Each row comes from the steps of one path. Every step used is in the known rows, and no mark comes twice. Write the path behind each row, first mark first.
(in the rows, 128 means zero)
Known rows
p-b-j: [100 175 108 158 185 145 146 118 143 138  90 148 140 114 111 196 111  79
 152 135 142 201 153 152 134]
j-z: [161 135 134 107  78 151 145 131 133 104 120 107 115 111 107  65 134 108
 149 193 149  89 117  99 118]
d-j: [149 130  57 137 145  96  64 132 125  74 134 128 130 136 107  64 124  97
 136 114 147  90 150 111 127]
d-j-z-r: [165 125 113 106 120 106 120 117 118  66 158 110 118 127 111  24 145 122
 101 139 160  63 112  98 131]
p-b-j-z-r: [111 170 151 136 169 153 184 107 137 134 106 138 131 107 113 169 125  97
 129 158 151 181 126 145 137]
d-j-b-p: [123 150 141 136 132  56 122 131 128 159 108 120 127 161 104  43 126 144
 151 137 168  75 128 122 129]
d-j-z-r-m: [165 130 167 107 130 117 124 117 118  54 173 103 119 122 115  28 153 112
  97 156 144  73 110  93 131]
b-r: [145  56 132 114 112 105  94 147 109 156 125 122 116 151 124 156 129 125
 146  96 119 148  99 119 136]
d-j-b: [132 154  86 145 130  79 120 127 123 120 123 126 133 149  99  71 127 145
 142 120 169  82 131 119 123]
k-b-j-d: [121 143  52 139 153 147 132 121 128  92 102 109 161  97 101 138  96 136
 127  74 104 231 128 149 135]
k-b-p: [105 130 138 138 141  89  83 132 132 128  75 109 127 135 113 102 107 110
 143 160 125 144 125 155 111]
r-b-j: [129 175  74  91 169 160 135 111 177 130 114 157 134 107 139 144 116 138
 119 174 102 154 158 155 153]
p-b-r-z-j-d: [118 139 240 148 150 129 179 126  97 158 129 133 126 140 145 213 116  93
 126  98 113 139 132 136 117]
r-z: [152 158 125 120 115 105  98 120 132 109 152 107 107 124 122 102 121  96
 144 184  76  58 157  94  84]
b-r-z-j-d: [152  85 210 101 116 131 130 142  94 148 175 104 119 137 142 130 123 135
 119  90  70 121 123 107 124]
p-b-r-z: [116 134 227 151 152 104 158 117 101 153 118 126 108 144 136 211 126  73
 138 141 127 117 123 129 111]
k-b: [117 134  61 150 138 123  82 128 125  69  96 117 136 119 106 147 107 111
 128 136 128 155 127 149 103]
k-m: [136 128  74 119 118 166  79 114 151  68 134 125 128 133 105 217 154  59
 144 129 121 130 129 153 162]
z-r: [140  99  42 118 108 100  83 137 145 135 127 154 123 149 123 159 135 173
 109 101 116 142 101 140 107]
b-j-z-r-d: [136 116  82  92 123 175 156 115 152 133 148 117 135  85 127  76 143 157
 118 127 115 183 120 112 168]
p-b-j-z-r-d: [102 157 149 146 154 163 192 107 138 148 114 143 134 102 139 173 133 107
 126 131 146 178 132 139 149]
j-z-r-m: [163 123 198  94  89 151 156 124 132  96 160 106 113 114 121  85 158 130
 105 195 119 107  85  99 115]
z-j: [123 132  75 126 148 190  62 165 140  97 144 151 148 118 130 124 104 133
 126 134 108 161 181 155 118]
b-j: [129 134  22 115 161 153  93 130 159 129 119 128 145 100  97 112 112 122
 156 125 106 216 151 132 149]
j-b-r: [119 108 152 132  90  88 168 140 114 212 101 124 124 164 109 163 129 186
 161 124 155 132  83 133 123]
p-b: [107 167 124 175 151 123 132 129 133 135  81 158 129 139 120 216 113  75
 155 136 155 144 147 148 105]

Write each row's path
[162 115 133  93  76 136 150 124 133 112 137 117 111 121 116  80 147 149
 112 175 144  93  89 109 118] => j-z-r
[140 164 147 112 142 155  87 134 129  88 179 114 120 113 134  92 115 111
 121 188  64  78 184 113  90] => r-z-j
[155 137 167  89 129  96 136 109 130  96 146 114 112 133 126  12 145 129
  94 165 154  44 113 111 140] => d-j-z-r-b-p
[105 156 106 134 132 178 115 161 139 139 132 148 152 130 122 133 107 178
 134 151 132 154 162 163 115] => z-j-b
[132  93  98 145  81 147 125 128 130 119 156 133 131 110 182  60 154 130
 129  62 139  66 153  81 158] => r-d-j-z
[124  70  42 136  82 119  98 137 147 160 143 167 130 138 177 166 153 197
 103  42 109 131 113 125 131] => z-r-d
[138 134 156 128 130  67 138 118 100 130 148 104 119 154 109  71 132 144
 127 124 151  64 114 103 128] => d-j-b-r-z
[138 133  90 133 119 193 111 171 131 125 140 155 170 121 135 142  94 162
 128  41  92 185 172 147 122] => z-j-d
[109 105 218 159 131 127 178 119 100 156 122 136 119 134 165 184 143  90
 128  87 162 115 118 120 149] => p-b-r-d-j-z
[112 143  45 134 173 148  97 117 135  72 103 108 146  96  97 129 104 117
 126 139 115 212 134 153 132] => k-b-j
[ 99 108 150 132 120 178 134 161 121 170 149 145 147 133 156 146 122 194
 123 104 125 155 146 152 138] => z-j-b-r-d
[122 138  83 114 156 155 134 107 129  67 119  95 138  89 100  99 119 133
 101 159 125 193 107 145 135] => k-b-j-z-r
[120 177 207 111 131 126 127 133 130 148 161 108 117 130 131  79 116 141
 132 206  79  68 168 121  92] => r-z-j-b-p
[112 119 185 157 150 109 147 129 109 159  96 144 120 149 131 229 124  82
 146 116 152 154 115 145 123] => p-b-r
[119  82  63 138  91 100 121 128 138 159 152 159 132 146 170 136 157 210
  93  37 131 107 107 121 139] => z-r-d-j-b
[150  97 133 104  57 150 161 124 136 132 147 125 116 115 152  85 160 163
 108 131 137  85  97  99 134] => j-z-r-d
[125 127 192 124  91  80 179 128 108 203 125 107 113 160 115 144 132 176
 152 148 132  95  91 116 110] => j-b-r-z
[122 162 169  94 139 101 123 127 175 183  84 157 115 147 154 118 120 132
 136 201 111  85 148 155 131] => r-b-p
[102 100 190 169 144 118 154 123 104 162 118 148 124 143 166 207 137  92
 131  68 153 131 127 129 145] => p-b-r-d-j
[114  70 124 146 131 118 104 124  94  95 131 106 131 124 152 138 130 127
 105  66 126 142 109 127 144] => k-b-r-d-j
[ 99  98 186 169 131 127 158 129 111 180 108 153 124 142 167 232 135  98
 141  74 145 145 124 136 139] => p-b-r-d
